In the rows, 128 means zero.
Known rows, with every step that occurs:
R/P/J/U: [125  97  99 177  77 177 113 167 115 161 104 157  80 105 129  94 119 109
 131 158 151 172 169 126 150 122 102 181 178 172 115 127 120 143]
Y/W/D: [127 127  76 162  70 126 144 116 109 132 121 107 113 111 136  95  66 120
 139 145 148 141 158 171 153 133 112 154 160 125 114 118 170 152]
W/D/V: [137 132  81 170  86 117 115 149  81 132 117  94 143  94 130 123  96 113
 149 149 141 143 192 155 144 104 110 173 142 114 147 100 196 118]
J/U/T/L: [113 113 120 170  79 134 155 154  79 167  81 157  79 119 150 115  87 114
 108 149 149 150 177 118 173 138  51 104 186 121 127 113 150 116]
F/D/W: [129 127 102 180  78 146 109 155 127 129 121 129 128 110 120  93 139  97
 177 130 133 173 213 117 170 145 123 170 125 117 169  98 167  98]
L/T/P/R/D/W: [118  91 112 157 160 119  89 155 150 160 170 123 120  50 130 130 151 147
 185 134 122 150 186  86 189 103 136 144 163 155 186 132 183 137]
W/D: [124 133  81 168  66 120 144 140  96 141 106 116 132  86 128 106  94 116
 155 142 132 152 174 157 153 120 111 171 158 129 134 115 186 146]
Y/W/D/R/P/J/U/T: [ 91  79  96 149  60 142 118 140 102 141  99 133  74 127 153 113  79 153
 108 172 168 144 159 156 153 121 110 128 182 171 111  82  98 144]
Y/W: [144 109  81 172  97 146 133 134 123 137 121 126  94 127 136  85  80 103
 145 135 153 155 167 151 150 151 108 139 165 121  98 135 162 144]
U/T/P/J: [114 111 111 192  71 117 123 122 106 157  87 159  87 100 161 110 153  97
 131 129 134 179 207  88 148 145  96 120 194 111 139 167 155 156]
J/U: [142 119 109 170  80 165 144 164  98 161 109 143 108 122 137  88  93  89
 138 148 152 160 166 134 174 123  79 150 164 141 133 114 155 144]
Z/D/R/P/J/U/T: [ 93  59 103 163  80 157 119 175 109 178  84 146  92 119  97 114 106 127
 131 140 145 190 166 144 163 101 101 149 184 174  97 104  99 121]
R/P/J/U/T: [111  96 100 177  56 154 123 164 105 162  80 175  66  98 150  99 134  99
 121 160 156 177 167 126 145 144  89 149 206 172 114 108 112 130]
N/Z/D/R/P/J/U: [114  70 124 169 100 184 103 174 128 169 110 146 123 141  86  97  85 119
 157 137 147 204 160 136 152  81  87 151 143 168  86 124  98 117]
R/D: [130 127  94 152 104 121 133 156 115 128 113 131  97  70 126 109 134  98
 157 136 123 169 153 136 142 128 120 161 169 144 102 125 175 132]
J/P/R/D/W: [138 109 137 151 123 155  99 146 167 150 162 116 128  78 159  90 134 109
 163 145 126 137 193 126 162 102  99 160 167 131 163 122 141 143]
Z/D: [132 108  83 179  88 142 145 151 117 163 102 119 130 105  83  98  93  93
 165 114 125 190 170 159 165 115 102 173 160 127 101 140 172 130]
D/F: [147 118  81 180 104 154 112 160 117 155 109 121 138 102 116  86 110  74
 160 157 130 159 208 129 144 129 113 168 145 122 122 112 190 124]
N/Z/D: [136 110 102 186  89 145 140 150 125 154 107 141 147 119  85  86  88  80
 176 108 134 209 160 150 148 116  76 144 146 118  88 144 163 111]
F/D/R/P: [118 104 114 164 102 132  80 193 118 107 116 124 102 116 126 115 137 125
 184 136 125 158 183 117 153 137 172 161 131 154 131  81 159 110]
R/P/J/U/T/L: [ 94  90 112 178  76 147 124 155  95 167  79 171  54 104 145 123 113 132
 101 160 150 165 178 110 148 137  72 135 201 153 112 125 115 117]
F/D/R/P/J/U/T/L: [ 78  86 139 159  69 149  94 165 100 146  82 162  54 133 143 134 136 154
 113 149 139 157 196  96 167 127 114 126 164 150 132  90 107  95]
V/D/R/P/J/U/T/L: [ 89  94 112 144  96 141 124 153 108 156  76 152  72 111 125 139  84 172
  95 144 157 167 167 120 164 114 106 129 176 157 125 107 105  98]
N/Z/D/R/P/J: [112  68 105 178 112 156  93 165 139 151 111 139 131 120  76 110 101 122
 179 122 134 216 170 138 132  96 115 158 146 151  72 142 125 110]
U/J/P: [143 135 113 167  71 123 138 153 134 139 117 131 100 134 199  69 135  59
 141 132 151 140 195 118 167 130  92 134 173 126 142 124 158 152]
F/D/R/P/J: [105  92 107 167  81 154  70 169 124 128 111 143  86 118 118 114 159 133
 169 137 128 175 199 112 143 130 171 178 145 154 125 111 139 120]
F/D/Z: [155 119 118 171  72 139  92 163 115 119  97 140 120 139 141  89 136  98
 168 129 116 174 208 114 158 136 148 179 124 128 132  99 157 101]
F/D/Z/N: [141  95 114 187  90 137  72 165 108 132  92 125 123 127 108  96 131 109
 147 119 116 195 200 103 145 117 128 183 115 118 122 106 162  86]
Z/D/R: [123  81  90 165 112 144 128 166 112 159 111 106 139 121  79 112  78 119
 177 115 125 182 180 153 173  99 121 159 145 126 104 128 169 129]
Y/W/D/Z/N: [139  85  81 178 103 124 101 132 103 135 106  90 129 125 115 100  51 139
 119 139 132 167 170 150 139 104 109 172 130 120  95 111 159 118]
W/D/R/P/J/U/T: [ 87  85 102 154  57 132 118 163  87 154  85 139  96 104 144 125 107 142
 125 166 153 156 171 139 153 107 112 146 183 175 130  80 116 137]
J/U/T/P/R/D: [116 117 162 155  92 127 114 150 117 163 110 160  84  74 184 106 136 113
 118 150 136 132 161 105 169 109  75 106 203 154 165 124 133 158]

Rows:
[130 119 128 147 104 127  97 155 173 146 154 125 118  85 199  76 149  88
 150 144 144 135 203 122 160 101  96 150 177 140 179 113 137 140] : U/J/P/R/D/W
[100 103 112 176  59 155 142 127  87 186  74 172  66 123 144 113 109 120
  90 150 153 165 195 112 164 130  53 120 198 118 125 142 126 125] : P/J/U/T/L
[128 112 100 176  60 186 130 140 105 181 103 158  93 124 131  89 114  97
 123 149 157 173 183 126 164 117  82 164 176 137 126 144 131 155] : P/J/U
[127 121 139 179  80 126 147 156  88 154  91 151  89 118 176  99 114  90
 126 144 142 150 175  93 183 133  63  98 177 131 154 123 148 149] : J/U/T/P
[115  74  88 173 110 152  87 170 121 143 111 131  97 106 118 118 123 133
 164 143 139 177 190 119 132 124 152 171 165 157 102 132 144 138] : D/R/P/J
[143 113 111 158 125 140  70 162 123 145 139 120 121  64 139 124 133 111
 145 148 137 144 182 147 130  98 121 167 170 133 140 121 174 118] : P/R/D/V
[143  82 105 166 134 119  87 169 108 132  99 111 116  86 108 112 119 120
 138 133 109 200 162 115 129 101 118 183 139 138  84 120 162  98] : R/D/Z/N
[140 133  72 166 104 138 142 144 136 138 118 118 147  85 104 100  88 118
 158 121 155 186 186 141 167 130 117 176 137 121 160 115 167 101] : V/D/W
[116 104 102 145  99 172 112 162 124 151 107 141  97 113 107 112  92 148
 127 143 160 175 160 134 163 101 137 174 150 175 127 107 110 130] : V/D/R/P/J/U
[140 136 109 176  82 139  89 161 100 120 118 119 117 118 132 114 145  89
 156 129 136 158 206 127 153 131 129 165 124 108 155  95 186  92] : F/D/V
[131  95  73 183 105 149 137 155 132 165 120 103 152  97  73  96  87  97
 178 121 129 195 194 152 176 114  93 181 144 119 133 127 166 110] : Z/D/W
[ 93  87 130 162  52 154  91 176 103 138  85 168  65 128 144 114 159 124
 133 151 149 169 187 111 164 134 132 139 169 165 136  77 105 113] : F/D/R/P/J/U/T
[128 101 104 161 125 146  91 157 147 153 144 128 134  54 127 104 126 120
 168 146 134 159 191 139 147 110 118 169 169 138 158 123 157 127] : P/R/D/W
[128 106 133 190  94 115 106 139 117 167 107 156 112  87 177 106 128 104
 145 129 138 146 200 101 151 133  99 109 201 116 164 151 164 159] : U/T/P/R
[148 116 145 148 130 148  78 150 139 143 158 109 116  90 172 109 145  97
 141 148 129 117 183 137 147  94 102 153 169 123 147 119 156 138] : J/P/R/D/V
[154  73  96 196 120 134  86 169  99 146  97 118 135 118 109 101  96 108
 144 128 124 197 189 113 137 112 108 178 136 120  97 126 167 102] : D/Z/N
[114 105 103 176  41 161 140 135  95 176  78 176  80 118 147  92 132  89
 111 149 163 180 185 128 159 137  70 133 204 136 125 128 123 141] : P/J/U/T
[149 145  72 158 100 150 126 141 132 146 102 120 143  91  99  89  96  93
 143 140 139 168 189 143 153 124 125 177 134 128 136 110 183 106] : V/D/F
[124  98  78 185  88 151 102 158 125 148 102 149  88  89 122 107 136 110
 153 146 137 184 182 126 125 140 133 187 181 155 103 145 147 139] : R/P/J
[129 113 110 155 106 138  99 152 135 155 128 143 108  57 136 106 130 114
 155 139 132 154 163 146 136 111 124 163 188 145 128 135 164 143] : P/R/D
[150 108 104 188 110 143 111 157 112 145 118 120 157 123  86 107  89  77
 170 114 140 199 177 153 140 100  72 143 126 106 101 128 170  87] : N/Z/D/V
[133 133  76 167  78 134 123 139 107 151 105 104 156  87 117  96  95  96
 155 163 126 142 202 148 147 110 115 180 139 128 137  97 195 129] : W/D/F
[118 102 121 152 142 112  95 148 136 161 152 139  97  55 142 129 159 141
 170 129 116 145 160  93 179 105 141 136 183 161 158 145 190 157] : L/T/P/R/D
[144 123  97 153 123 123 102 166 100 117 125 107 110  78 129 128 138  99
 147 141 130 160 172 136 139 117 117 163 150 130 114 108 183 105] : R/D/V
[108  64 105 163  97 182 107 179 119 177 107 128 104 123  81 111  91 134
 144 143 141 184 170 142 171  84 111 181 158 176  98 122 107 134] : Z/D/R/P/J/U
[132  72 169 168 125 123  69 165 110 169  99 142 103  89 165 111 121 129
 100 145 121 161 168  82 156  83  75 126 171 148 142 119 121 122] : J/U/T/P/R/D/Z/N
[167 104 157 147 119 145  81 153 154 140 137 128 121 109 176  85 131 109
 151 148 110 138 185 118 153  99 121 167 166 142 124 125 131 145] : J/P/R/D/Z
[137 123 144 150 108 148 107 140 154 151 146 132 102  83 170  91 144 101
 148 142 123 126 166 133 154 107 104 152 189 136 136 134 146 164] : J/P/R/D
[125  76 110 176 131 139 104 192 131 134 117 122 144 122  84 108  77 113
 196 121 129 199 152 141 139 106 115 140 134 153  78 114 147  98] : N/Z/D/R/P
[144 119 139 145 120 164  86 143 166 160 147 122 125  83 158  80 146  85
 147 165 114 117 193 126 148  99 107 163 169 135 139 117 156 147] : J/P/R/D/F
[118 109  90 157  87 122 129 152  90 137 117 100 143 106 124 122  80 134
 167 139 135 148 182 150 156 104 135 156 142 131 132 105 183 146] : W/D/R
[137 103  98 192 107 149 133 154 141 154 124 124 172 114  77  89  82  85
 189 116 139 216 183 142 157 111  69 149 129 112 119 132 157  91] : N/Z/D/W
[100  89  82 159  86 131  97 155 106 141 111 114 117  90 117 130 107 152
 157 153 136 162 187 140 132 104 154 186 158 162 118 114 150 144] : W/D/R/P/J
[118  76 109 163  99 180  97 181 111 157 112 139  90 124 126 109 106 130
 142 160 152 163 179 118 154 109 123 166 161 171 116 116 116 145] : D/R/P/J/U
